Each row was made from one walk, in order. Every step used is in the known rows, and no mark comes twice. Write each row's walk.
Known rows
diri suri lokoz pufekag gibi: [ 4.84 -0.20 -2.57  0.20 -0.39  2.08  0.73 -2.77 -3.38 -5.30 -0.77  0.95
 -4.48  1.07 -1.35 -0.09 -1.18 -2.45]
suri lokoz pufekag diri: [ 4.41 -3.14  1.45  2.36 -0.28  2.07 -0.11  0.05 -2.32 -4.08 -0.80 -1.00
 -4.41  2.15 -0.99 -3.62 -0.11 -3.38]
lokoz pufekag gibi safi disu: [ 3.38 -0.58 -1.13  0.07  0.60  2.41  3.45  0.60  0.01 -1.66 -1.34  1.67
 -2.67  0.79 -1.92  0.10 -0.48 -0.91]
lokoz pufekag: [ 4.67 -1.80  0.67  2.71 -0.19  1.18 -0.48 -1.58 -2.69 -1.85 -0.03  0.97
 -2.96  1.06 -2.18 -0.23 -0.32 -2.85]
nemoga suri: [ 2.96 -2.44  2.36 -0.24  1.61  1.15 -2.51 -2.14 -4.70  0.97  1.36  0.96
 -3.18  2.66 -0.84 -2.99  0.04 -2.08]
gibi safi diri suri lokoz: [ 2.82 -0.79  0.87  1.14 -0.30  2.39  3.15 -3.53 -2.27 -2.96  0.08  0.80
 -2.92  2.85 -3.49 -0.88  1.01  0.57]
suri diri: [ 3.86 -4.11  2.51  1.02 -1.69  2.61 -1.04 -2.99 -3.81 -2.18  0.66 -0.17
 -2.39  3.30 -2.35 -1.52 -0.67 -2.67]
gibi safi: [ 2.72 -2.19  1.71  0.15 -0.43  1.72  1.71 -2.12 -1.18  1.09  0.34  0.24
 -1.86  2.07 -3.49 -1.07  0.76 -0.57]
nemoga safi diri suri lokoz pufekag gibi: [ 4.18 -1.06 -1.12  1.20 -1.14  2.22  0.34 -0.37 -3.26 -5.37 -0.32  1.82
 -5.27  2.20 -0.73 -2.37  0.34 -1.77]
lokoz pufekag gibi safi nemoga: [ 4.69  0.39 -0.83  1.05 -1.02  2.84  2.88 -0.30 -0.35 -1.90 -1.18  1.81
 -0.97  0.62 -3.04  0.24 -0.02 -2.41]
pufekag diri suri: [ 3.49 -2.21  2.66 -0.70  0.77  3.41 -1.22 -2.44 -3.36 -1.41 -0.94  0.77
 -2.89  1.44 -3.20 -2.84 -0.05 -1.14]
safi diri suri lokoz pufekag gibi: [ 4.43 -0.08 -1.17  2.10 -0.16  3.20  0.88 -2.81 -3.29 -6.07 -0.52  1.08
 -4.41  2.21 -2.34 -0.65 -0.58 -1.42]
pufekag gibi safi: [ 2.47 -1.37 -0.61 -1.71 -0.53  3.07  1.35 -1.39 -0.61  0.94  0.01  0.33
 -2.02  1.77 -3.64 -1.15 -0.51 -1.04]
nemoga safi: [ 3.73 -3.87  2.13  0.23 -1.01  0.65 -2.23 -0.19 -2.58  0.13  1.77  0.45
 -4.48  1.53 -1.65 -3.57  0.74 -2.40]
gibi safi lokoz pufekag diri suri: [ 3.03 -2.20  0.83  1.08  0.27  1.89  4.18 -0.71 -1.21 -2.16 -2.29  1.43
 -0.69  1.15 -2.46 -2.20  0.75  0.45]
diri suri lokoz pufekag gibi safi: [ 3.96  0.26 -2.88 -0.70 -0.21  2.20  3.11 -2.68 -2.36 -4.34 -1.46  1.22
 -3.30  1.65 -1.79  0.53 -0.96 -1.00]
safi nemoga suri lokoz pufekag gibi: [ 5.33 -0.04 -0.42  1.29  0.44  1.78  0.60 -0.55 -3.34 -3.80  0.65  1.50
 -3.02  1.23 -0.30 -2.97 -0.13 -4.43]

Write each row's walk
[ 3.78 -0.96 -1.40  2.09 -0.96  2.67  2.71 -0.60 -1.34 -4.13 -0.65 -0.30
 -3.52  3.03 -1.90 -1.48 -0.31 -1.85]	suri lokoz pufekag gibi safi diri
[ 4.17 -3.70  1.56  1.47 -0.90  0.81  0.49  1.55 -2.80 -3.56 -0.95  1.54
 -3.37  0.65 -0.58 -4.67  0.91 -1.19]	nemoga safi lokoz pufekag diri suri
[ 4.72 -0.80 -1.10  1.67 -0.18  1.09  0.72 -3.22 -3.79 -5.27 -0.36  0.92
 -4.45  1.34 -1.50  0.12 -0.62 -2.01]	diri suri lokoz pufekag
[ 4.32 -1.66  0.64  2.88 -0.86  1.08  0.26 -0.88 -3.54 -5.32  0.15  1.70
 -5.14  2.10 -0.79 -2.41  1.10 -1.62]	nemoga safi diri suri lokoz pufekag
[ 3.33 -2.59  0.49  2.63 -0.60  0.68  3.97 -0.52 -0.75 -1.17 -0.54  0.51
 -1.09  0.92 -2.71 -1.60  0.79 -0.40]	gibi safi lokoz pufekag
[ 3.52 -3.45  3.04  2.27 -1.03  1.50 -1.93 -0.15 -2.82 -1.30  1.71  0.82
 -4.18  2.24 -2.26 -3.96  1.35 -1.71]	nemoga safi diri
[ 3.50 -2.36  2.03 -0.30  0.66  3.09 -0.49 -2.04 -3.23 -3.36 -0.57 -0.18
 -3.98  1.97 -2.37 -3.71 -0.06 -1.71]	pufekag diri suri lokoz
[ 2.73  0.01 -1.20 -0.73 -0.33  3.71  2.82 -2.69 -1.87 -2.84 -0.54  0.52
 -2.98  2.77 -3.35 -1.11 -0.30 -0.22]	pufekag gibi safi diri suri lokoz
[ 3.59 -2.12  2.24  1.41 -0.69  1.88 -1.08 -1.48 -3.64 -2.19  0.88  1.88
 -4.22  1.94 -2.30 -2.60  1.13 -0.73]	nemoga safi diri suri
[ 3.52  0.53 -1.38  0.61 -0.28  3.25  2.89 -2.20 -2.04 -2.66 -2.02  2.73
 -1.74  2.06 -2.97  1.07 -0.12 -0.14]	lokoz pufekag gibi safi diri suri
[ 3.42 -0.70 -0.72  0.65  0.96  2.20  1.64 -0.69 -3.15 -2.40 -0.54  1.15
 -3.45  4.11  0.37 -2.86  0.12 -1.64]	nemoga suri lokoz pufekag gibi safi diri
[ 4.30 -0.56  0.31  3.62 -0.07  2.28  0.98 -3.34 -3.81 -5.93 -0.18  1.44
 -4.13  2.39 -2.38 -0.60  0.19 -1.33]	safi diri suri lokoz pufekag
[ 2.41 -0.17 -0.46 -1.01  0.01  3.93  2.28 -2.87 -1.70 -1.04 -0.62  1.75
 -1.80  2.36 -4.27 -0.30 -0.15  0.53]	pufekag gibi safi diri suri
[ 2.62 -2.36 -0.85 -0.41 -0.66  2.34  2.69 -0.61 -0.25 -0.08  0.13 -0.23
 -1.54  1.17 -3.47 -2.63 -0.26 -0.49]	pufekag gibi safi lokoz
[ 4.54 -0.56 -0.38 -0.04 -0.76  2.81  2.77 -0.47 -2.68 -2.46 -1.91  2.28
 -0.30  2.80 -0.50 -0.94 -0.13 -2.72]	lokoz pufekag gibi safi nemoga suri diri
[ 3.96 -0.97  1.96  1.02  0.48  2.31  3.33  0.63 -1.79 -2.20 -1.08  1.35
 -1.57  2.35 -0.63 -3.87  1.55 -2.38]	gibi safi nemoga suri lokoz pufekag diri
[ 3.43 -0.79 -1.45 -1.07  1.09  1.33  1.43 -0.49 -3.06 -1.51 -0.83  0.87
 -3.52  3.33  0.73 -2.33 -0.42 -2.28]	nemoga suri lokoz pufekag gibi safi
[ 4.47 -2.53 -1.10  2.50 -0.56  1.47  0.88 -0.23 -1.58 -2.71 -0.09  0.11
 -2.19  0.19 -2.24 -2.57 -0.78 -1.83]	safi lokoz pufekag gibi
